Each row was made from one walk, in order. Every step used is in the known rows, and no mark comes twice. Write each row's walk.
Known rows
H/D/S/C: [ 34  25  -6 -34 -40   2  13  -7   6 -21  44  30  10  -8 -19 -13  38   4
  27   0  -3  14  27   8  27  21 -10 -14  13  16  -7  13]
V/C: [-18 -21   7   0  -6  18  12  -4   9 -14 -10   9  13   0 -15   4  11   6
  19   0  14 -11  19 -40  13  20 -15 -11   8   4  -5 -26]
H/D: [ 23   2  -9  -8 -30   9   2  -1  -2 -10  13  26  15  -5 -19   0  44   2
  20   8   7  -8   8   3  -2  18 -17 -16  15   5  -5  33]
C/E: [  3  -7   9 -30 -13  24   6   7 -12  21   3  13  12   4 -17   9  11  -7
  16   7   8  -9   0  -9   2  11  -3   2   6   9  14  -8]
D/L/B/R: [ -5  11 -10 -37 -19  16  17  -2  -7 -16  21  16  43 -21 -15  22  11 -16
  20   5 -28 -11 -16  19  11  21 -32  10   9  15  35 -35]
C/H: [ 26 -42  18 -40 -25  20   2   3   2  26  23  14  15   0 -15  13  29  -2
  20   9  13 -20   5   5  -4   7 -22 -11  14  11  17  -1]
V/C/S: [-18 -36  10   2 -14   9  11  -7  -6  -3 -21  20  17  -6 -15  17   5   4
  28   0   5   2  33 -30   8  16 -18 -15   4  -4   3 -20]
L/B: [  0 -10   1 -20 -28  19   7  -3   2   3   4  16  11  -9 -20  16  13  -9
  23  11   9 -15  10  34   5  15 -31 -12  10  14  12 -12]
S/C/F: [ 47   8  22 -37 -23  25  10  -1  -2   0  15   8  -5  -5 -16  16  -4  -8
  32   2   2  -1  25 -11  20  12  -1  -5   8  16  -1   9]
T/D/E/C: [  9  37   9   7  -3  -1   2   5  12   5 -24  16  34   2 -15  -3  40   0
  23  10  -5  22 -14  50  27   3 -21  16  12  18 -10  36]
S/C/H: [ 61 -36  19 -54 -37  11  13  -2   1   1  36  12  -2  -6 -16  13  17  -2
  29   8  18 -10  32   4   5  12 -22 -12   8  21   6   1]
R/D/H: [-24 -39  24 -10 -51  18  21  -5  -2 -18  10  14  16 -20 -16  -1  12  -3
 -30   0 -13   0   9  20  14  19  -7  -9  17   7   4  -3]
B/R/D: [ -6 -11  -8 -28 -24  16   4  -3 -15 -27  15  10   3 -34  -5  16  10 -10
  -7   3 -27 -12 -21 -19  11  22  -6 -18  11  15  12 -16]
S/C: [ 47 -10   9 -36 -26  12  11  -7   6 -26  12  12  -5 -15 -12   6  13   1
  25   6  16  -3  37  13  18  18  -7 -21   5  18 -12   2]
B/T/D/E/C/S: [  6  50 -15  20  -7 -10  -5  -1   9   5 -24  35  40 -11 -21  -1  26 -17
  42   1 -28  21   4  68  18  -5 -33   7   7  10   6  33]
T/D: [ 22  15   7   2  -8  29   2  -2   0   4 -22  11   6  -6  -8   5  27  -5
  18   7  11   6   4  26  16  15 -14  -9  12   7  -4  -4]
L/B/T/D: [ 10  38 -22  12 -21  23   1  -6   4   2  -5  22  12 -13 -23   9   9 -28
  34   3  -7  -7   9  59   4  12 -46  -4  11  12  21 -16]
R/D/E/C/V: [-21 -17  17  -1 -28  -4   9   3   0  -3   6  11  37   1 -22   8  21   2
  10   6 -20  20  -9  16  31   0 -27  -5  16  15 -10  26]
L/D: [  8  -9  -1 -19 -18   3  -4  -6   4   0  -4   7   4   3  -9  -5  17   6
  31  12  -6  -7   7   6  -7  14 -16 -10  15  14  -3  17]
B/T: [  4  12 -19  -7 -10  17  -5  -5  19 -13   1  25  17 -16 -16  -5  16 -13
  25   0  -9 -21  14  28   5   9 -17 -26   9   6   7  -7]
F/C/V: [-16 -17   9 -28   8   1   6   4  20  18   3   8  34  24  -7  14  31  12
  31  -2   7   5   4  -7  38   7 -14 -26   5   0  10   9]
R/D/E: [-41 -13   5 -10 -39  11   9  -4  -9   0   8  14  13 -13 -16   1  10  -6
  -7  17  -7   5 -11  29  14  11 -13  -7  19  16 -10   9]
D/T: [  7 -23  10  -9 -23  22  10  -4  20   9  -1  22  12 -14 -10   3  46  -6
  33   3  14  -9  13  20  10  14 -10  -5  14  16   7  14]
F/C/H: [-10 -28  18 -53  -2  -3   7   9  13  33   9  11  26  25  -6  13  33   9
  17   5  15 -13  -9   7  11  11 -18  -5   8   8  28  17]
E/C/H/D: [ 47 -18  18 -27 -23 -12   5  13   4   2  15  23  36  13 -23   7  56   9
  24   2  -3  -8  -2   0  -4   7 -36   4  13  15  13  56]
D/E/C/V: [  1   2  10  -7  -8 -10   1   6  24   7  12  19  53   7 -23   3  40   7
  36   7 -13  14  -1  22  34  -9 -25  -2  10  15 -12  33]
R/D: [-18 -30  14 -13 -33  23   9  -4 -14 -14  -8   7   0 -15 -10   9   7  -2
 -12   7   0  -3   3   8   8  20 -11 -23  16   9  -3  -7]
E/C: [ 19  -2  20 -18   3  -3   3   7  18 -20 -28  14  29   1 -11   2  34  11
  15  -1  -1  -4   6  15  18  10 -14 -10   6  13  -5  28]
R/D/E/C: [-31  -5  15  -8 -27  -7  10   3  -1 -14  -9  13  28  -5 -17   0  19   2
  -5  10 -16  13 -14  32  21   8 -18   2  15  21 -10  31]
H/D/E/C: [  8  25  -8  -3 -25 -19   2   7  10 -10  11  33  43   4 -26  -8  58   6
  25  11  -9   7 -10  25  10   5 -25  11  14  17 -12  73]
H/D/L/B/R: [ 12  23 -24 -23 -36   7  17  -1 -15 -20  37  29  45 -16 -24  17  33 -15
  24   5 -27  -8 -17   7   0  24 -38  14  14  13  30   6]
L/B/R: [  9   5 -18 -32 -22  14   3  -2  -1 -11  23  18  12 -26 -15  24  15 -16
  23   7 -15 -21 -10   9   6  16 -29  -7   6  19  25 -22]
F/C/H/D: [  1 -15   4 -44 -17 -11   8  10   4  27  23  21  29  29 -14  11  50  10
  22   5  13 -10 -11  -3   3  14 -25  -1  11   6  27  47]
H/D/E: [ -3  17 -18  -4 -38  -2   1   0   3   1  27  33  29  -4 -25  -6  48  -1
  24  18   1   0  -7  25   4   8 -19   1  18  12 -11  47]
E/C/F: [ 20  18  34 -21   5  10   2  14   9   7 -24  10  29  11 -16  12  18   2
  25  -5 -16  -1  -6  -4  21   4  -6   7   8  12   8  35]
B/R/D/E/C: [-19   9  -7 -23 -19 -10   5   3  -5 -26  12  15  27 -26 -12  10  21  -7
  -2   6 -41   3 -36   1  22  10 -13   6  10  25   5  20]
L/B/R/D: [-11  -7 -12 -26 -39  15  10  -4 -20 -18  21  12   3 -30 -15  29   1 -19
   3   7 -25 -14 -18   5   6  22 -32  -8  11  20  27 -26]

Write each row's walk
[ 29  -1  19 -37 -25 -12   6  11  10   8  29  28  43  15 -22  -5  58  12
  25  -4 -14   3  -1   8  14   7 -31   6  15  17  16  38]
E/C/H/D/S
[ 58 -24  11 -28 -26  16  12  -6   9 -13  31   8   8  -8 -17  15  14   0
  42   2  10   7  43 -10  31   7 -18 -32   6  12 -12  -7]
S/C/V
[ 15   7  17   6 -28  24  14  -3  13   0  -6  17  23 -13 -14  -3  32  -4
  -2   0  -1  10  11  39  21  13  -9   6  14   4   3   0]
T/D/H
[ 12   9  -5 -13 -28  12  15  -1  -7 -15  15  25  44  -1 -20   0  42  -1
  17   5  -5   0   2  11   3  23 -21   1  17   3   6  21]
H/D/L
[ 37 -28   3 -29 -42  10   3   5  -7  21  42  25  19   4 -24   9  48  -1
  24  10  10 -16   3  -4 -15  10 -31  -5  18   9  15  32]
C/H/D
[ 34 -10  22 -66 -34  12  14  -5  11   8  52  18   8  -4 -14  -4  21   2
  27   1   1   6  30  12  31  12 -14 -11  10  22   9 -25]
D/S/C/H
[ 34 -28  32 -36  -9  -3   4  12  12   7  -1  13  32   8 -16  11  39   9
  20   1   1 -11   2  10   5   4 -28   0  10  17  14  27]
E/C/H
[ 19 -18  23 -17  -5 -12   3   4   3  -9 -37  25  31  -5 -13  14  29   9
  25  -2  -8  11  20  27  14   5 -17 -12   2   6   4  34]
E/C/S
[ 45  18  21 -39 -28  20  14  -5   2  15  30  14   4  -2 -12  -1  24  -4
  30   1   3  22  21  26  34  13 -19   1  13  20   9 -23]
T/D/S/C/H
[ 43  -5  10 -42 -26  17  16   1 -12  -3  18  10  -4  -4 -18  12   0  -7
  26   5  15   1  29  -9  11  14  -5   0   1  19   4  -4]
S/C/E
[-16 -14  -5 -23 -53  12  20  -5  -9 -23  33  17  15 -35 -20  21   5 -18
 -13   1 -35 -10 -12  15  10  20 -28   6  12  18  32 -23]
L/B/R/D/H
[ 12  21  14  -3  -6  30  14  -3  -6  -1 -21   9  36  -3  -8   6  24  -7
  16   5  -2  14  -2  36  20  20 -18   7  15   4   7 -15]
T/D/L
[  7   9  -8 -13 -41  11  19  -1 -13  -9  21  27  44  -1 -28  11  33  -9
  24   8  -7  -2   1  28  -2  23 -41   9  18   8  19  13]
H/D/L/B
[-34   2  -4  -7 -40  20  22  -8 -19 -18   3  15  32 -16 -22  12 -10 -24
   0   1 -28  -4  -2  45   5  23 -42  -4  18  11  29 -29]
R/D/L/B/T
[ 67 -18  11 -48 -50   6  24  -2 -12  -8  53  20  25  -1 -24  11  30  -4
  31   6   5   0  26   5  -1  18 -33   6  14  17  14  21]
S/C/H/D/L
[ 22  -9  -7   3 -41  12  10  -3   8   3  16  33  17 -10 -19   0  64  -4
  39   4  10  -6   9   8  -3  18 -18   1  19  13   4  46]
H/D/T
[ -8 -21  -5 -18 -33  19  12  -5  -7 -15  17  17   3 -38  -6  17  28 -15
   9  -1 -23  -8 -17 -15  10  22  -9  -3  14  21  20  -5]
B/R/D/T
[ 18  27  10  13  -3   2   2   5  13  15  -8  14  44   8 -20   6  41  -1
  38   6 -10  29  -7  33  38  -6 -29   9  13  14 -10  30]
T/D/E/C/V
[-34 -19  15 -18 -42  23  27  -6 -24 -12   1   7  28 -10 -18  19  -6 -14
  -7   7 -15   3  -5  36   8  26 -35   1  19  11  21 -26]
R/D/L/B
[-16  -7  -2 -33 -21  19  16  -3 -21 -31  16   9  28 -31  -6  17   6 -13
 -11   1 -38  -4 -25 -13  15  26 -10  -3  12  13  22 -27]
B/R/D/L
[  7  24   9  -4 -18  29  19  -4 -11   5 -14  11  36  -3 -16  16  14 -15
  21   7  -3  13  -2  54  15  20 -38  15  15   9  20 -23]
T/D/L/B
[ 33  -9  18 -30 -34 -12  19  12  -7   3  20  23  59  16 -31  17  45   0
  29   2 -14  -3  -7  24  -5  12 -58  25  15  17  35  39]
E/C/H/D/L/B
[ 45 -23  20 -18 -31  -9  12  11  11  12  16  29  35  10 -24   7  71   5
  40  -2   0  -6   0   5  -5   7 -38  19  16  20  22  68]
E/C/H/D/T
[ -4  17   0 -14 -12 -27  -4   2  16  -1  -6  13  31  12 -16 -13  29  12
  37  16 -21   8 -12  31   4   1 -25  17  15  26 -10  57]
L/D/E/C
[-12  20 -13 -15 -21  17  15  -5   3 -10   9  23  46 -11 -23   8   4 -23
  28   2 -21 -13   5  55   5  15 -42   2  12   9  32 -28]
D/L/B/T
[ -3  29  -3   6 -15  18   1  -2   5  17  -7  18  21  -7 -14  -1  31  -8
  23  18   5  14 -10  48  22   6 -16   6  15  14  -9  11]
T/D/E
[ 18  21   3 -51 -28  -2  10  -6  -6   6  33   9  -1  11 -14 -13   0   4
  41   4 -17  18  20  -4  16  14  -8  10  10  26   7  -9]
L/D/S/C/E
[ 36  49 -14  -4 -15  21   5 -11  18  -3  31  22  17 -11 -19  -8  15 -17
  51 -12 -22  24  33  26  47   4 -26 -21  10  11   3 -34]
B/T/D/S/C/V
[-21 -14   9  -8  -7  24  16   4 -11  10  -4   7  15  12 -21  10  -1  -1
  21  -1  13  -8  10 -61   7  17 -11  10   4   4  10 -32]
V/C/E
[ 16  20  13 -57 -24  14  17  -2   0   4  36  17   6  -1 -15  -5   6  -2
  25  -2  -3  15  27   1  35  14   3   0   4  20   7 -30]
D/S/C/E
[ 20  13  12 -50 -24  11  13  -9  17 -19  29  19   5 -12 -10 -11  16   4
  24   0  -1  12  33  20  43  17   0 -19   7  20  -7 -26]
D/S/C
[  5  31 -15  14 -37  19  11  -7  13  -2   9  27  25 -18 -28   3  12 -27
  20  -2 -17  -4  13  69   9   9 -43   6  11  10  27 -15]
L/B/T/D/H
[-19 -38  17  -2 -43  24  17  -7  -4   0  -5  14   1 -19 -10   8  26  -9
   8   2   2   0   4  13   7  20 -13  -8  20  16   6   6]
R/D/T
[  5  31 -28  -3 -39   8  15  -3  -6 -16  27  33  48  -6 -31   4  26 -19
  32   3 -22  -8   5  40  -5  19 -48   5  17   7  27  10]
H/D/L/B/T
[  5  -9  19 -31 -17 -13   3  10  16  20  16  21  44   9 -22   2  42   4
  25  13  -5  -2 -13  33  11  -6 -28  16  12  23   6  43]
D/E/C/H
[ 18  38 -18  14  -6  24  -4  -5  10  -5 -13  21  13 -14 -14  -4  19 -19
  28  -1  -8  -4   8  39  10  10 -23 -16  11   6   6  -8]
B/T/D
[  9  41   3  -3 -24  -9   2  12   3  11  13  29  44  12 -30   0  44   0
  32   7 -20   8 -19   8  13   1 -19  24  16  16  -1  77]
H/D/E/C/F
